Each row was made from one path, in order. Every step used is in the known rows, and no mark comes twice. Write each row's path.
(in the rows, 128 means zero)
Known rows
X L C V: [ 92 125 147 139 112  80 100 124 138  98 160 135 126 166  96  58 117 100
  98 149 168 123 112 128 142  68  94  92 150 161 105 203 142 125]
V C L X: [ 92  80 105 115 105 128  74 150 176 190 105 142  96 105 186 103 165  96
 122 152 192 112 125 107  94  88 145 118 156 127 133 163  95 157]
S Q K X L: [ 88 120 140 108 105  47 123  68 151 127 165 100 106 119  99 123 119  89
 135 134  61 106  97  77  88  89  69 137 115 105  90 139 125 212]
K X L V: [ 89 122 159 177 164  93 112  49 113 130 151 103 107 114 129  72 106  61
  76 114 164 105 113  95  90 117  84  85  90  96 119 144 137 163]
G Q: [137 105 101 107 122 123 127 139 143 143 110 142 113 137 154 123  87 147
 106  94 151 131 117 116 109 127 102 138 110 115 121 102 102 144]
K G: [100 136 113 121 121 110 136 111  99 131 138 169 147 123 128 160 136 110
 127 123 134 130 124 127  99 143 138 124 164  90 143 124  89 151]
L C: [ 90 103 124 100 125 112 110 139 124 126 135 131 124 150 124 105 122 119
 129 175 138 128 155 159 147 127 124 116 158 139 119 164 113 153]
V C L X K: [ 58  58 111  79 112 122  83 166 173 185  82 151 107 116 189 112 162  98
 107 145 202 113 114 112  83  94 164 131 180 118 133 165  86 172]
V C L: [109  87 123 127  95 136  89 141 139 154 127 133  80 117 181 116 151  96
 149 126 153 103 124 102  90  82 148 105 164 143 140 126  84 151]
L V: [105 120 151 137 160 123  98 107 111 135 119 117 130 135 146 114 114 113
  92 119 167 148  99 150 134 129 134 112 105 119 138 136 138 134]
B R: [ 80 121 141 148  94 127 148 120 128 135 124 130 132 134 129 137 103 100
 113 113 126 127 128 121 112 105 120 134 129 123 154 140 131 128]
V C: [107 120 121 114 119 158  97 141 138 163 127 133  77 121 169 134 143 129
 136 138 142 113 143 112 108 105 142 136 128 132 128 136 114 117]
X L V: [ 83 110 165 169 133  86  99 112 103 128 138 116 126 138 118  70 108  91
  86 117 178 146  80 113 101  84 105 107  85 152 107 147 151 141]
G K X L: [ 79 137 146 123 119  79 143  54 131 126 121 115 112 125 114 102 126  95
  74 114 124 117 137  94 121  99  93 138 126  86 119 128 105 138]
C V: [155 159 131 128 142 133 118 104 149 101 138 143 139 143 122 117 135 128
 103  97 145 115 103 133 160 105 123 103 149 111 144 165 142  82]
V C L X K G: [ 39  62 101  75 106 114  83 153 146 188  93 180 118 111 188 134 167  82
 103 143 201 107 112 109  60 100 168 133 208  87 140 166  58 189]
Q K X L: [ 91 104 117  98 111  67 115  64 133 121 170  89 111 130  99 101 133 113
 124 148 104  71 115  84  90 121  85 136 134 131  93 138 113 178]
K X L: [106 129 142 169 141  98 140  63 126 122 161 108 105 111 114  79 115  77
 104 124 132  91 142  79  83 118  80  95 111 106 111 137 128 157]
Q K G B: [101 134  87  39 103  95 110  99 109 144 153 149 107 127 112 215 156 159
 134 162 132  92 107  99 120 145 134 158 186 101  90 119  94 175]
B G: [100 121 108  97 140 145 107 116 105 153 129 130 127 146 134 143 120 143
 141  90 103 115 116 111 114  95 115  92 111 127 137 136 145 121]
R B: [130 147  91 130 119 124 154 109 147 191 126 121 126 145 148 174 149 142
 120 117 166 135 152 110 128 126 167 148 105 124 122 136 155 124]
H B G Q: [117 127  65 105 134 136 106 146  89 174 131 153  85 179 133 187 103 166
 125  70 137 114 119 110 132 115  97 120  81 124 129  99 159 135]
X K: [ 80 100 135  75 137 120 139 148 120 126 105 139 137 145 129 138 127 127
 103 115 140 128 117 134 113 133 147 148 160 112 131 136 116 147]
B G K X L: [ 57 127 123  92 135  99 116  47 105 156 125 118 112 142 124 122 122 111
  91  80 103 107 123  80 109  72  89 104 116  86 135 139 125 132]
S Q: [126 144 149 137 121 102 134 127 146 133 133 135 126 117 125 150 114 106
 141 115  79 156 110 117 115  95 107 134 111 105 115 130 140 167]
G B R: [ 95 150 128 124 107 145 147 110 129 155 127 134  85 112 131 184 109 127
 101 131 156 116 133  95 130 114 110 133 129 105 109 130 154 135]
R B G Q S: [124 134  72  66 142 113 126  98 131 214 142 120 106 174 191 207  87 154
 127  64 169 115 126  76 118  83 154 125  86 135 118 143 164 152]
S Q G: [125 112 123 125 122  81 110 120 110 136 127 137 116 103 132 180  87 121
 149 102  84 156 114  93 119  77 127 137  87  93 136 117 156 174]
B G K X L V: [ 40 117 140 102 160  96  96  38  96 161 123 115 116 146 136 107 113  99
  65  73 130 116 104  98 114  71  89  93  92  85 145 142 128 139]
G K X L V C: [ 48 115 152 123 135 100 100  49 123 160 112 106  77 123 160  94 133  81
  57 113 161 118 127 103 107  81 111 132 106  85 132 138 100 134]
B G K: [ 75 126 108  60 125 121 109 101 110 157  96 139 134 152 135 157 130 153
 112  84  96 135 116 118 145  77 129 123 127 109 146 123 122 109]
Q G: [131  96  99 114 132 100 103 117  84 129 122 129 119 111 135 166 100 150
 135 117 130 126 130  98 135 105 150 135 101 110 143 111 146 140]
S Q G K: [103 115 128  91 108  63 113 104 109 140 100 134 119 109 126 193  92 134
 119  98  78 174 113 103 148  60 137 166  93  71 143 106 132 163]
R B G: [107 140  72  96 130 138 132  96 126 212 133 126 130 161 148 189 147 153
 134  87 140 125 139  91 116  99 155 115  91 123 133 143 170 121]
K G B R: [ 71 159 113 118  97 127 152  95  97 154 134 178 108 114 128 208 117 103
 104 125 162 112 129 100 102 126 125 131 173  67 123 131 108 155]
X K G B: [ 70 136 117  62 132 119 146 120  90 145 114 183 120 128 127 205 134 128
  90 131 169 116 112 112  97 150 151 149 202  65 109 124  99 172]

Write each row's path
[ 92 116  99 109 111 114 119 101  88 151 116 131  79 101 137 215  86 148
 106 117 155 115 137  70 138  96 137 139 104  90 124 112 168 146] -> Q G B R
[116 129  51  79 128 138 134 107 138 228 117 136 113 164 172 186 110 170
 115  60 159 133 135  81 101 100 134 121  79 111 127 122 147 135] -> R B G Q
[ 30 126 121  72 104 120 161 116  89 152 111 182 123 131 130 216 121 109
  83 114 165 118 115 105  86 134 148 150 197  61 125 133 103 172] -> X K G B R
[ 65 104 162 158 125 113  75 122 115 155 138 120  86 134 157  77 122  91
  94 131 190 138  98 103  76  68 122 116  86 153 111 156 138 132] -> X L V C
[ 59 103 120  74 125 109 144 131  92 119 109 176 156 144 127 166 135 110
 106 116 141 128 110 132  84 141 160 146 198  80 138 132  81 167] -> X K G
[ 83 144 116 162  90 123 145 137  96 146 139 137 103 161 110 176 116 115
 118 111 139 124 141 131 152 123 113 153 102 131 149 128 170 127] -> H B R
[ 57  65 109  83 112  80 114 143 144 157  96 179 170 115 145 125 158  82
  98 127 193 126  97 123  84 122 156 125 213  86 135 157  68 206] -> C L X K G
[111 131 123  85 122  72 120  68 158 130 156  98 113 117 116 158 124 103
 142 136  52 101 112 102 108 119  91 145 131  83 107 129 115 205] -> S Q K X
[ 63 127  89  54  73  91 125  90 108 153 150 146 113 135 114 217 133 141
 123 148 134  92 107 100 107 130 127 162 190  94 109 129 101 176] -> Q K G B R
[ 89 126 114  71  93  56 118 105 132 134 153 154 142 133 108 189 133 117
 155 132  64 132  86 121  95 107 120 164 163  94 111 134  93 204] -> S Q K G
[ 67  91 125 119 151  55  92  35  76 134 108 106 105 109 139 131  93 109
  63  98 154 129 121  84 136  84 122 133  81  66 146 116 130 152] -> Q G K X L V
[111  81 114 129 115  94 100 137 174 161 110 141 147 104 145  89 151  93
 116 141 181 126 111 121 118 113 130 107 161 122 129 154 111 177] -> C L X
[129  83  76  43 102  91 103 129 149 138 122 122 111 151 138 137 100 176
 123 118 129 111 100 116 108 129 103 166 135 137 103 102  87 167] -> G Q K
[ 46  94  98  64 140 100 126 148 149 164  91 183 173 119 137 145 154 117
  75 146 194 139 119 140 100 151 152 162 178  59 124 179  96 175] -> L X K G
[ 71 115 152 166 157 116  91  61 124 151 149 103  69 116 164  74 120  61
  82 125 173  94 129  85  71 103 103  92  90 100 120 152 123 152] -> K X L V C
[ 28 110 120  71 131  88 107  60 103 153 132 123 111 157 125 110 117 104
 100 118 113 108 142 103 126  71  88  92 133  95 126 161 119 149] -> B G K X L C
[101 109  99  84 144  85 116  55  91 136  99 119 109 101 144 173 107 134
  96 107 116 114 155  90 154 114 138 142 112  51 161 100 112 144] -> Q G K X
[ 67  93 111  71 144 110 121 158 174 169  84 148 156 120 136 116 151 134
  76 150 190 139 125 140 122 141 145 167 148  88 114 181 136 156] -> L X K
[117 127 108  84 134  86 125 113 103 123 151 158 126 140 173 183  73 113
 116  92 158 110 102 114 102 131 138 137 161 103 127 126  80 185] -> K G Q S
[ 83 149  92  85 121 121 109 123  75 167 117 144 101 180 110 203 141 166
 118  87 117 128 125 124 178  96 125 143 101 117 145 113 158 106] -> H B G K
[ 93 134 143 146 148  90 111  61 138 106 169 118 108 147 106  60 116  66
  86 139 155  82 143 109 126 102  70  71 148 109 115 194 129 145] -> K X L C V
[105  86  85  79 103  70 114  77 153 133 145 105  94 136 125 100  88 135
 105 111 130  85 107  80  76 120  63 141 117 116  87 108  89 191] -> G Q K X L
[124 138  88  85 147 108  97 137  85 157 157 132  79 188 153 209  78 154
 136  69 147  99 109 100 154 101 118 126  85 142 121 122 174 151] -> H B G Q S
[112  84 159 149 132  99  87 112 115 130 119 125 129 132 156  96 127  76
 111 101 172 133  78 132 116  99 139  84 146 135 150 117 101 169] -> C L V
[ 72 140 143 105 128  69 118  48 142 111 131 125 114 150 110  79 130  87
  60 130 144 107 144 122 163  81  84 112 164  82 126 176 104 121] -> G K X L C V
[ 64  99 143 139 104  76 114 139 119 122 149 127 117 150 102  63 115  98
 118 171 154 136 138 124 112  90  97 114 135 168  89 171 130 158] -> X L C
[115 103  77  83 137 143 100 128 114 165 118 149 116 150 159 142  84 162
 127  63 126 118 110  99  97  97  91 101 101 117 131 112 124 136] -> B G Q
[100 119 124 101 134  65 122  59 116 139 107 121 108  95 135 187  94 110
 109  95  69 142 136  87 139  81 115 147  97  34 148 108 128 178] -> S Q G K X
[ 53 122  95  50 145 113 126 139 151 186  93 189 139 108 133 180 159 129
  63 160 216 129 124 118 112 162 145 163 182  48  99 174 118 176] -> L X K G B
